Known rows, with every step that occurs:
rura/bosad: [-3.33 -0.14 -0.06  1.94 -0.98 -0.59 -1.44 -2.89  0.91  0.82  0.94  0.53
 -0.26 -0.44  1.44  1.71  0.16 -0.35  0.67]
potiz/dubu/zasitak/peba/giner: [-1.13  1.47 -0.37 -1.45 -1.65 -0.99 -2.76 -0.66 -1.00 -0.39  0.08  4.21
  0.02  1.69  1.13 -1.26 -0.66  0.53  1.04]
rura/bosad/zasitak: [-3.79 -1.14  0.87  5.14 -1.09 -1.85 -1.30 -3.67  0.83  1.72  1.33  0.78
 -0.63 -1.16  2.72  2.24 -0.92 -0.61 -0.93]
dubu/rura/bosad: [-3.80  0.65  0.95  0.85 -1.58 -0.28 -1.70 -3.95  1.66 -0.62  1.65  1.32
  1.54  1.54 -0.65  1.22 -0.45 -0.20 -1.37]
zasitak/peba: [-0.89  0.52 -1.27  0.41  0.09  1.23  0.09  0.83  0.48 -2.19 -0.10  0.78
 -0.31 -0.27  1.30 -0.19 -0.03 -1.34  1.16]
potiz/dubu/zasitak/peba/zemu: [-0.97  1.97 -0.65 -1.81 -1.12 -0.91 -2.44  0.13 -1.28  1.45  0.16  3.32
 -0.30  3.17  1.76 -0.93 -0.93  1.30  0.34]
peba/zemu/dubu/zasitak: [-1.71  4.04 -0.12 -5.67 -0.28 -0.08 -0.98  0.18 -2.66  1.24  1.24  1.80
  3.55  5.38  0.72  0.58 -0.17  2.15  1.85]
bosad/zasitak/peba: [-1.57 -0.85 -0.12  4.21 -0.36 -0.52  0.01 -0.35  0.44 -0.47  0.50  1.20
 -0.72 -1.01  3.12  0.86 -1.08 -1.63 -0.94]
potiz/dubu/rura/bosad/zasitak: [-3.30  0.49  1.01  1.91 -3.24 -2.53 -3.13 -3.55  2.06  1.87  0.25  2.80
 -0.61  2.03  1.18  0.90 -0.41  0.97 -2.47]
rura/bosad/zasitak/peba: [-3.31 -1.14  0.48  5.67 -0.17 -1.43 -0.60 -3.07  0.70 -0.11  1.35  0.73
 -1.24 -1.60  2.76  1.73 -1.88 -0.97 -0.85]
rura/bosad/zasitak/peba/potiz: [-2.95  0.52  0.41  4.75  0.73 -1.76 -0.46 -2.97  0.45 -1.09  1.76  1.06
 -0.54 -1.55  3.22  0.90 -1.94 -0.34 -0.52]
peba/zemu/dubu: [-1.88  4.07 -0.82 -6.06 -0.79  0.46 -0.11  0.78 -0.88  1.22  0.04  0.71
  2.94  4.50  0.71  0.64  1.01  1.67  1.65]
dubu/zemu: [-2.25  1.47 -1.53  0.44 -0.83 -0.55 -0.37 -0.74  0.07 -0.62 -0.32  2.12
  1.96 -0.26  0.17  0.29 -0.66 -0.01  2.53]
dubu/zasitak/peba/zemu: [-1.24  1.85 -0.51 -1.24  0.97  0.77 -0.88  0.10 -2.60 -0.33  1.90  2.26
  1.55  2.46  1.19 -0.62 -1.99  0.10  0.92]
bosad/zasitak/peba/potiz/dubu: [-0.95  1.33 -0.32  2.71 -0.17 -1.87 -0.58 -0.30  0.55 -0.82  0.28  2.02
 -0.67 -0.26  3.82 -0.60 -0.90  0.05 -0.94]
zemu/dubu/zasitak/peba/giner: [-0.96  3.03  0.49 -4.08  0.07 -0.18 -1.36 -0.31 -2.95 -3.52  1.56  3.23
  3.36  3.13  0.03  0.13 -0.67  1.04  3.30]
zemu/dubu: [-1.03  2.21  0.02 -3.69 -1.29 -0.34 -1.05  0.15 -0.51 -0.80 -0.01  1.14
  2.15  3.06  0.68  1.62  1.79  1.03  2.68]
bosad/zasitak: [-2.12 -1.02  0.23  3.53 -1.54 -1.09 -0.83 -1.03  0.70  1.92  0.52  1.18
 -0.05 -0.34  3.06  1.55  0.15 -1.10 -1.07]
dubu/zasitak/peba/potiz: [-0.36  2.20 -0.22 -0.44  1.65 -0.15 -1.20 -0.29 -2.37 -2.71  2.46  2.67
  1.68  1.23  1.71 -1.25 -1.49  0.47  1.71]
giner/peba/potiz: [-0.04  2.83 -2.68 -3.66 -0.35  0.98 -1.88  1.20  0.29  0.04  0.42  0.67
 -0.38  0.00  1.70 -0.62  2.61  1.88  1.05]

Rows:
[-0.44  3.55 -0.34 -2.47 -0.56 -2.06 -2.67 -0.52 -0.74  0.09  0.99  3.28
  1.23  2.51  2.53 -1.63  0.72  2.29  1.14]
peba/potiz/dubu/zasitak
[-0.83  0.34 -0.15  0.60  0.58  0.36 -1.46 -0.25 -2.14 -1.49  1.90  2.48
  0.83  1.16  1.29 -0.07 -1.56 -0.45  1.41]
dubu/zasitak/peba
[-3.41  1.14  0.56  2.40  0.21 -1.57 -0.30 -2.62 -0.38 -0.02  1.39  0.86
  0.26  0.70  2.39  1.80 -2.15  0.41 -0.37]
rura/bosad/zasitak/peba/zemu/dubu
[-2.15  2.07  0.52  0.35 -0.28 -0.52  0.26 -0.62 -0.24 -0.68  1.08  1.62
  1.70  2.50  1.62  0.59 -1.89  0.11 -1.61]
bosad/zasitak/peba/zemu/dubu/rura
[-1.74  2.86  0.86 -4.31 -1.72 -0.31 -1.36 -1.09  0.03 -1.89  0.75  1.75
  3.47  4.57 -0.95  1.38  1.11  1.35  0.98]
zemu/dubu/rura
[-0.41  3.90 -1.91 -1.05  0.56 -1.01 -0.36  0.56  0.34 -3.35 -0.43  2.50
  0.44  0.26  1.73 -2.27 -0.89  1.14  2.03]
zasitak/peba/potiz/dubu/zemu
[-1.21  2.38 -3.06 -4.68 -1.22  2.15 -1.43  1.58  0.00  2.96 -0.25  0.15
 -0.63  1.42  0.95  0.12  1.89  1.45  0.01]
giner/peba/zemu
[-1.88  1.30  0.03 -1.77 -3.37 -1.05 -2.85 -1.39  1.96  1.30 -0.71  2.73
  0.15  3.11  0.20 -0.14  1.11  0.87 -1.28]
potiz/dubu/rura
[-3.56  3.77  0.84 -3.16 -1.00 -0.91 -0.50 -2.18 -0.37  0.97  1.42  1.34
  3.37  4.74  0.41  1.27 -1.00  1.84 -0.93]
peba/zemu/dubu/rura/bosad/zasitak
[-0.64  3.53 -1.04 -2.60 -1.01 -1.64 -1.81 -0.08  0.99  0.01 -0.37  2.19
  0.54  1.66  2.52 -1.42  1.88  1.72  1.11]
peba/potiz/dubu
[-0.37  2.21  0.53 -3.00  0.30 -0.43 -1.51  0.06 -2.99 -2.63  1.58  2.43
  2.48  3.63  0.62  1.05 -0.60  1.30  2.99]
zemu/dubu/zasitak/peba
[-1.35  3.38 -0.54 -0.55  0.33 -0.96 -1.09 -1.27  1.25 -3.33  0.69  2.17
  0.17  1.09  1.29 -1.64 -0.88  1.04 -0.12]
zasitak/peba/potiz/dubu/rura/bosad
[-1.75  1.64 -0.11  0.70 -0.01 -0.54  0.54  0.28 -0.65 -0.05  0.54  1.16
  0.88  1.57  2.65  0.69 -1.38 -0.09 -0.40]
bosad/zasitak/peba/zemu/dubu
[-2.79  0.76  0.34  4.42 -0.15 -2.66 -1.32 -3.00  0.78 -0.29  1.07  1.77
 -1.35 -0.96  3.48  0.51 -1.74  0.39 -0.90]
rura/bosad/zasitak/peba/potiz/dubu
[-0.62  3.47 -1.98 -6.63 -0.78  1.25 -2.21  1.28 -2.33  2.02  0.88  1.32
  0.94  3.63  0.57  0.72  1.25  3.07  1.26]
giner/peba/zemu/dubu/zasitak
[-0.16  3.28 -1.52 -1.46  0.31 -0.46 -0.61  0.87  0.72 -2.74 -0.34  1.80
 -0.26  0.61  2.29 -2.01  0.23  0.76  1.17]
zasitak/peba/potiz/dubu
[-1.36  1.69  0.32  2.41 -0.45 -1.85 -0.79 -1.11  1.03 -1.54  0.85  2.46
  0.15  0.70  2.80 -0.83 -1.37  0.11 -1.97]
bosad/zasitak/peba/potiz/dubu/rura
[-0.90  3.53 -2.52 -6.70 -1.20  1.56 -1.47  1.75 -0.85  2.02 -0.16  0.39
  0.45  3.07  0.62  0.79  2.23  2.70  1.14]
giner/peba/zemu/dubu
[-2.79  2.62  1.34 -2.82 -1.43 -0.95 -1.64 -2.91  0.23 -1.78  1.45  1.59
  3.05  4.02 -0.92  1.91  0.22  1.64  0.70]
zemu/dubu/rura/bosad
[-2.74  2.02  1.63 -0.25 -0.78 -1.34 -1.12 -2.89 -0.11 -2.60  1.76  1.74
  2.34  3.10  0.01  1.99 -1.22  1.08 -0.28]
zemu/dubu/rura/bosad/zasitak/peba
[-2.29  0.06 -0.18  2.92 -0.70 -0.20  0.19 -0.86  0.47 -1.60  0.40  2.22
  0.33 -1.64  2.28 -0.22 -1.19 -1.96 -0.47]
bosad/zasitak/peba/giner
[-2.91  0.57  0.69  2.25 -2.45 -2.15 -2.52 -3.18  1.93  0.41  0.26  2.70
 -1.02  1.63  1.14  0.47 -1.25  0.62 -2.57]
potiz/dubu/rura/bosad/zasitak/peba
